Every row comes from one small tree of marks. The marks that hang from a mark follow it in brackets, in alphabetical order. Every link used is in the known rows. Which tree was each row made from?
Known rows
lepad[rega[sise ziguv]]: +1.02 +1.51 +3.76 +0.20 +3.82 -0.21 +0.82 +1.23 +0.69 +2.21 -0.32 +2.40 -1.61 +2.21 +2.48 +0.24 -1.71 -1.23
sise[lamet[molize]]: +1.83 +0.15 -1.30 +1.77 -4.32 -0.48 +0.76 +0.06 +0.43 +0.00 +0.59 -2.14 +0.06 +2.56 -2.64 -0.21 +1.76 -0.10
rega[ziguv]: +0.67 +1.52 +2.93 -1.88 +0.90 +0.49 +0.50 +0.61 -1.30 -0.05 +1.43 -3.00 -0.01 +0.32 +1.29 +1.31 -2.38 -0.07
lamet[molize mubu sise]: -1.63 -2.33 -0.89 +0.19 -3.38 -3.91 -1.21 -1.64 -3.29 -2.07 +0.97 +1.52 -0.21 -3.39 -0.62 +0.73 +0.72 +2.13
lepad[rega]: +1.32 +1.99 +2.53 +1.35 -3.14 -0.50 +1.70 +1.67 -0.71 +2.27 +0.91 +1.38 +0.08 -0.38 +1.13 +0.27 -2.06 +1.18
rega[lepad ziguv]: +0.54 +2.51 +2.59 -3.12 +2.05 +2.84 -0.49 -0.88 -0.81 -0.66 +0.36 -1.90 +1.82 +1.20 +2.29 +1.22 -1.74 +1.80
molize[rega[lepad sise ziguv]]: +0.47 +0.66 +0.41 -3.48 +4.27 +2.12 -0.51 -0.38 +0.96 -2.94 -1.63 +0.26 +0.04 -0.22 +0.75 +0.15 -2.13 +0.12
rega[lepad molize ziguv]: +0.09 +2.00 +0.97 -2.75 +0.54 +3.23 -0.93 -0.60 -1.45 +0.02 -0.08 -5.75 +4.93 -0.90 +2.47 +0.77 -3.75 +2.04
lepad[rega[molize sise[lamet[mubu]]]]: -0.54 -0.34 +0.86 +3.32 -1.79 -2.26 +0.02 +1.08 +0.88 +5.06 -0.69 -0.48 +1.47 +0.66 -0.15 -0.99 -0.39 -1.10
sise[lamet[molize[rega] mubu]]: -0.22 -1.29 -4.43 -0.33 -3.29 -1.96 -0.54 -0.57 -1.36 -1.31 -0.31 +3.11 +0.27 -0.59 -2.81 -1.29 +3.62 -0.44
sise[lamet[molize mubu]]: +0.05 -0.88 -1.84 +1.60 -3.40 -2.09 -0.31 -0.71 -0.49 +0.74 +1.13 +0.59 +0.10 +1.36 -2.34 -0.37 +4.36 -0.46
rega[molize sise[lamet] ziguv]: +0.07 +0.06 +1.21 +0.57 +1.64 -0.18 +0.01 +0.61 +1.80 +2.36 -0.76 -7.27 +1.62 +2.33 -0.57 +0.06 -2.47 -2.51
sise[lamet[molize[rega[ziguv]] mubu]]: -0.36 -0.93 -3.98 -2.79 +0.29 -1.14 -1.09 -0.23 -1.89 -1.78 -0.46 +4.49 +0.67 +0.62 -1.43 -1.36 +3.30 -0.94
fupoku[mubu]: -0.92 +1.06 +1.18 +1.52 -2.42 +0.86 +2.53 +0.68 -0.18 +0.76 +2.39 -0.45 -0.85 -1.86 -0.84 +1.47 -1.04 +1.49
lepad[rega[molize ziguv]]: +0.83 +1.75 +1.42 -1.19 -0.41 +0.84 +0.39 +1.74 -2.20 +2.44 +0.44 -1.01 +3.27 -0.96 +3.33 +0.08 -3.80 +0.61
lepad[rega[sise]]: +1.48 +1.10 +3.14 +3.06 -0.74 -1.02 +1.62 +1.32 +1.78 +2.69 +0.10 +0.81 -2.15 +0.99 +0.57 +0.38 -1.55 -0.45
fupoku[mubu[lamet[sise]]]: -3.64 -0.39 +1.73 +0.32 -2.69 +1.96 +1.86 +0.57 -2.91 -0.78 +2.69 +1.67 -0.94 -4.58 +1.56 +0.70 -1.50 +3.28
mubu[lamet[molize sise]]: -0.66 -1.13 -0.43 -0.20 -3.97 +0.97 +0.08 -0.16 -3.44 -2.76 +1.76 +0.25 -0.84 -3.79 +1.83 +0.12 +0.09 +3.13
rega[lepad sise[lamet[mubu]] ziguv]: -1.88 +0.48 +2.48 -0.90 +4.94 +0.57 -1.77 -1.91 +1.59 +1.44 -0.79 +0.44 +0.24 +4.31 +0.26 -0.52 +1.86 -1.27
lepad[rega[molize sise ziguv]]: +0.83 +0.99 +1.77 +0.50 +2.51 +0.22 +0.31 +1.55 +0.47 +3.00 -0.33 -1.13 +1.30 +0.21 +2.78 +0.25 -3.60 -1.10
mubu[lamet[molize[rega] sise]]: -0.79 -1.68 -2.57 -2.06 -3.94 +1.19 -0.22 +0.44 -4.25 -5.15 +0.37 +2.81 -0.40 -5.91 +1.27 -0.62 -0.43 +3.15
lamet[molize[rega] mubu sise]: -1.66 -2.89 -3.71 -2.14 -3.31 -3.54 -1.42 -1.01 -4.20 -4.57 -0.42 +4.20 +0.21 -5.29 -1.15 -0.17 +0.18 +2.05
sise[lamet]: +0.39 +1.06 +1.96 +1.95 -4.77 -1.06 +1.09 +0.54 +0.53 +1.54 +0.41 -4.35 +0.65 +2.33 -2.22 -0.16 -0.79 -0.13

Write each row's tree
+0.59 +0.71 +0.77 +1.96 -1.56 +1.66 +0.08 -0.95 +2.60 +1.15 -0.27 -8.31 +2.20 -1.45 -0.20 +1.33 -2.98 +1.24 | rega[lepad molize sise]
-0.29 -1.27 -0.24 +0.14 +4.19 -1.30 -1.03 -0.91 +1.14 +0.65 +0.00 +1.21 -2.04 +3.78 -0.94 -0.23 +3.97 -2.79 | rega[sise[lamet[molize mubu]] ziguv]
+0.30 +1.65 +3.39 -1.36 +4.87 +2.15 -0.46 -1.19 +1.94 -0.24 -0.60 -2.46 -0.53 +2.37 +1.52 +1.04 -1.16 +0.18 | rega[lepad sise ziguv]
+0.45 -2.16 -4.45 +0.09 -0.24 -2.31 -0.71 -0.69 -0.08 -2.71 +0.40 +3.10 -2.45 -3.29 -1.85 +0.41 +3.34 -0.51 | lamet[molize[rega[sise]] mubu]
-0.22 -0.65 -0.92 +2.08 +0.38 +0.03 -1.24 -2.40 +2.81 +0.71 -0.82 +0.61 -0.70 +3.08 -1.85 -0.59 +4.60 -0.17 | rega[lepad sise[lamet[molize mubu]]]
+0.22 +1.06 +1.33 -1.13 +3.28 +2.48 -0.86 -0.92 +1.17 +0.76 -0.77 -6.48 +2.61 +0.22 +1.74 +1.01 -3.13 +0.40 | rega[lepad molize sise ziguv]
+0.98 +0.44 +0.37 -0.70 +4.40 +2.31 -0.91 -1.71 +2.45 -0.45 -1.43 +0.22 +0.06 +5.88 -0.02 -0.37 +1.87 -0.85 | rega[lepad sise[lamet[molize]] ziguv]
+1.81 +0.48 +1.37 +0.72 +3.22 +0.03 +0.70 +1.04 +1.18 +1.88 -1.14 +4.76 -1.06 +5.22 +1.07 -0.93 +1.37 -2.10 | lepad[rega[sise[lamet[molize]] ziguv]]
+0.24 +1.69 -0.20 -4.92 +1.71 +2.68 -0.64 -0.09 -1.72 -3.15 -0.80 +1.19 +2.24 -1.32 +1.13 +0.23 -2.31 +1.43 | molize[rega[lepad ziguv]]
+0.46 +0.22 +1.56 +0.14 +2.10 +0.28 +0.17 +0.45 +1.09 +1.20 +0.43 -7.62 +0.84 -0.49 +1.03 +1.21 -3.61 -1.36 | rega[molize sise ziguv]
-0.96 -1.17 -1.12 +0.80 -0.97 -2.61 -0.15 +0.32 +1.20 -0.48 -0.93 +0.39 -1.19 -0.52 -3.02 -0.67 +0.96 -1.77 | molize[rega[sise[lamet[mubu]]]]
+0.64 -0.57 -0.04 +3.18 -0.03 -2.28 +0.32 +0.39 +1.64 +2.81 -0.56 +5.13 -1.84 +2.85 -0.70 -0.89 +3.37 -1.22 | lepad[rega[sise[lamet[molize mubu]]]]
+1.37 +0.75 +1.42 +3.28 -2.02 -0.65 +1.21 +1.56 +1.39 +3.36 -0.16 -2.86 +0.81 -1.11 +0.90 +0.23 -3.22 -0.07 | lepad[rega[molize sise]]
-0.94 -1.01 -3.61 +0.37 +0.30 +3.59 +2.08 +0.91 -0.13 -2.38 +1.87 +5.20 -3.30 -4.24 +0.36 -0.06 +2.80 +0.96 | fupoku[mubu[lamet[molize[rega[sise]]]]]
-1.47 -1.29 -0.09 +3.30 -2.40 -2.39 -0.32 -0.20 +1.93 +3.36 -0.01 -6.71 +1.16 -0.29 -2.28 +0.14 -0.12 -1.57 | rega[molize sise[lamet[mubu]]]
+1.23 +0.47 -3.27 -3.34 +0.06 +1.87 -0.56 -0.45 -0.81 -2.88 -1.74 +2.63 +2.27 +2.36 -0.65 -1.48 +1.24 +0.23 | sise[lamet[molize[rega[lepad ziguv]]]]
+0.67 -0.07 +0.35 -2.36 +3.15 -0.04 +0.38 +0.79 +0.31 -2.15 -0.78 -0.45 -1.40 -0.85 -0.34 +0.39 -2.43 -1.28 | molize[rega[sise ziguv]]
+1.20 -1.06 -3.02 -0.03 -1.02 +2.61 +0.53 +0.69 -0.35 -3.28 +1.11 +1.73 -3.00 -4.14 +0.57 -0.40 +2.34 +0.66 | mubu[lamet[molize[rega[sise]]]]
-0.15 -0.02 +2.34 +3.27 -0.62 -2.50 +0.31 +0.75 +1.65 +4.30 -0.38 +3.36 -1.14 +2.68 -0.55 -1.11 +1.39 -1.44 | lepad[rega[sise[lamet[mubu]]]]
-0.05 -0.80 -2.37 -4.97 +0.62 +0.42 -1.42 -1.21 -3.59 -6.13 -2.34 +3.87 +2.01 -1.88 +0.98 -0.18 -2.13 +2.87 | lamet[molize[rega[lepad ziguv]] sise]
-1.56 -0.86 +0.55 +0.40 +2.20 -1.45 -1.32 -0.27 +0.84 +2.65 -0.10 -4.95 +1.49 +1.30 -0.27 -0.30 -0.42 -2.65 | rega[molize sise[lamet[mubu]] ziguv]
-0.89 -0.74 +1.74 +3.33 -0.99 -2.65 -0.04 -0.36 +2.18 +2.60 +0.41 -2.66 -1.93 +2.13 -2.96 +0.19 +1.77 -1.80 | rega[sise[lamet[mubu]]]
-1.03 -0.45 -4.08 -1.03 -1.78 +4.11 +2.02 +1.05 -2.25 -2.92 +2.69 +5.40 -1.51 -5.32 +0.94 -0.05 +2.53 +2.35 | fupoku[mubu[lamet[molize[rega]]]]
-1.27 -0.45 -1.03 -0.39 +0.02 -0.42 -0.53 -1.02 +1.56 -0.87 -1.81 +1.20 +0.36 +0.01 -2.32 -1.03 +1.24 +0.03 | molize[rega[lepad sise[lamet[mubu]]]]
+0.38 -1.91 -3.65 -2.36 +3.50 -1.13 -1.42 -0.82 -0.96 -3.16 +0.02 +4.35 -2.19 -2.23 -0.22 -0.01 +3.08 -1.37 | lamet[molize[rega[sise ziguv]] mubu]
+1.13 +1.08 +2.73 +3.49 -1.09 -1.28 +1.44 +1.37 +2.58 +3.83 -0.76 +1.21 -1.16 +3.73 -0.63 -0.83 -0.36 -0.97 | lepad[rega[sise[lamet]]]
